Each row was made from one path, in order. Every step used is in the known rows, and no mark comes twice. Write each row's path.
(in the rows, 128 means zero)
Known rows:
sonol/gapum: [204 136 120 123 147  71 179  95  83 100  40 113 105 181 106 163 135 129
 142  96 152]
gapum/sonol: [131 118 106  90  76 105 142 135 105 117  74 148 128 171 152 112 185 115
 157 163 113]
vefifid/suzuno: [171 159  79 103 145 145 111 126 112 143  73 137 126 150 108 111 142 117
 152 147 168]
lesiz/fuzu/suzuno: [154 128  92 129 171 172 128 166 110 165 111 164 132 126 227 160 148 139
 147 151 174]
suzuno/fuzu: [170 125 127 145 170  72 138 147  87 130 130 121 123 163 152 158 146 111
 163 118 140]
gapum/sonol/fuba: [115 128 146  86  37  82 149 139 119  89 101 160 121 166 155 119 180 145
 164 137 128]
sonol/fuba: [143 132 139  94  77  86 158 138 108  89  90 168 118 165 147 151 160 147
 150 112 132]
suzuno/vefifid: [155 132 105 155 107 136 174 119 132 124  96 182 138 134 152 165 164 115
 134 134 131]
fuzu/suzuno: [188 105 104 112 159 151 106 146  97 146 104 176 116 157 207 156 168 120
 136 139 172]
fuba/sonol/gapum/vefifid: [166 153 127 131 150  92 144 114  78  72  40 130  87 208 128 132  92 176
 160 106 139]
suzuno/fuzu/gapum: [175  84 159 136 154  90 151 106 117  98 118  60 119 158 137 147 160 135
 139 122 121]
vefifid/suzuno/fuzu/gapum: [175 104 150 138 161 108 128 102 127 112 124  48 117 147 122 125 152 133
 146 131 143]
fuzu/lesiz: [148 106 109  88 162 115 171 167 123 122  53 165 131 164 114 152 178 114
 151 136  92]
vefifid/suzuno/fuzu: [170 149 116 146 179  97 104 140 102 149 138 105 121 147 132 128 134 108
 174 132 169]
fuba/vefifid/suzuno/fuzu: [172 149 116 171 188 108  95 132 116 168 139 104 132 157 121 112 129 113
 180 129 172]
gapum/fuzu: [136 142 103  74 147 105 196 157  88 116  94 135  78 169 129 105 186 150
 117 155 133]
suzuno/fuzu/gapum/sonol: [132  92 151 114  92  91 138 116 123 104 113  78 123 161 151 104 186 126
 157 159 113]
fuba/vefifid/suzuno: [174 157  77 137 159 160  95 111 133 170  72 135 140 162  93  89 135 124
 163 142 169]
fuba/sonol: [128 134 149  73  85  90 167 152  90 114  66 120 137 169 118 113 166 156
 186 132 134]
sonol/fuba/fuzu/suzuno: [121 136 125 108 132 134 117 151 112 132 148 168 100 132 198 149 171 145
 135 135 203]
gapum/vefifid/suzuno/fuzu/lesiz: [144 130 119 129 204 113 123 171 127 137 105 134 118 156 116 130 144 116
 177 139 123]

Which path is each row?
[142 106 124 121 142 138 186 115 130 106  78  74 136 134 148 147 149 159
 133 140 110] -> lesiz/fuzu/gapum
[107 135 128 104 113 131 113 151 116 134 151 164  99 130 203 133 178 143
 142 149 200] -> gapum/sonol/fuba/fuzu/suzuno
[110 107 125 105  82 124 162 122 133 110  85  87 135 144 157 105 179 143
 152 173 106] -> lesiz/fuzu/gapum/sonol
[137 110 143 141  84 113 134 105 151 127  90 132 142 181 124  95 167 153
 164 125 126] -> fuzu/gapum/sonol/fuba/vefifid
[155 136 126 137 208  99 131 160 125 130  97 118 112 160 105 132 134 119
 178 128 134] -> sonol/gapum/vefifid/suzuno/fuzu/lesiz
[166 158 109 159 193 107  87 139  97 133 134 116 107 163 141 124 107 124
 173 131 166] -> gapum/vefifid/suzuno/fuzu
[132 158 110 138 117 160 105 112 162 156  98 104 142 141 109  68 140 151
 176 153 170] -> lesiz/fuzu/gapum/sonol/fuba/vefifid/suzuno
[162 151 130 168 169  99  96 133 122 159 149 107 129 154 124 110 130 121
 186 123 176] -> sonol/fuba/vefifid/suzuno/fuzu
[105 140 129 156  87 150 141 132 152 136 159 184 120 105 200 146 182 129
 140 153 185] -> gapum/sonol/fuba/fuzu/suzuno/vefifid
[147 160 103 129 112 146  91 115 147 157  92 136 137 159 101  71 146 135
 175 146 173] -> gapum/sonol/fuba/vefifid/suzuno
[134  91 135  92  73 109 145 109 125  98  79  95 125 165 145 104 193 130
 145 162 105] -> fuzu/gapum/sonol
[166 121 110 163 125 164 139 129 138 145 125 195 131 124 201 165 172 114
 133 141 168] -> fuzu/suzuno/vefifid
[167 105 164 152 147 108 122  97 144 116 133  52 122 151 118 111 150 146
 156 122 149] -> sonol/fuba/vefifid/suzuno/fuzu/gapum
[150 131 113 150 131 163 159 142 136 146 141 184 107 122 197 141 185 130
 124 154 173] -> gapum/fuzu/suzuno/vefifid
[143 163  90 125 165 160  95 107 120 106  86 110  95 157 112  99 110 156
 139 149 166] -> fuba/fuzu/gapum/vefifid/suzuno
[133 105 144 113  95 102 121 114 131 114 117  69 123 154 142  89 181 124
 164 166 129] -> vefifid/suzuno/fuzu/gapum/sonol
[ 81 135 130  83 137  97 182 170 137 109  97 158 116 139 104 145 181 139
 152 133 123] -> sonol/fuba/fuzu/lesiz
[147 126 122 120 194 106 135 173 130 147 107 128 129 146 108 132 161 106
 178 139 126] -> vefifid/suzuno/fuzu/lesiz
[160 136 122 158 135 150 167 128 132 140 133 167 100 123 186 142 178 131
 125 143 183] -> sonol/gapum/fuzu/suzuno/vefifid
[164 130 139  95 157 123 149 153  93 140 117 123  76 159 180 109 180 159
 139 143 199] -> fuba/sonol/gapum/fuzu/suzuno
[186 147 101 146 173 102 139 104  77  71  37 148  81 209 139 154  87 159
 136 104 134] -> sonol/gapum/vefifid
[168 152  90 124 165 162  89 105 118 106  70 117 102 169 119  99 109 149
 144 146 154] -> fuzu/gapum/vefifid/suzuno
[ 96 108 135  92  73 105 153 110 129  97 100  88 115 149 135 100 193 137
 141 168 121] -> fuba/fuzu/gapum/sonol
[141 139 144 128 192  92 135 166 125 130  99 105 116 159  99 117 138 131
 195 129 138] -> fuba/sonol/gapum/vefifid/suzuno/fuzu/lesiz
[ 55 163 131  89  69  83 166 139 117  97 131 143 103 134 133 123 173 152
 146 143 161] -> gapum/sonol/fuba/fuzu
[138 157 144  76 131  70 218 140  82 106  83  84  68 174  98  87 174 174
 144 135 160] -> fuba/sonol/gapum/fuzu
[163 120 108  93 167 150 134 164  96 146 126 159  83 155 202 120 187 142
 121 157 181] -> gapum/fuzu/suzuno
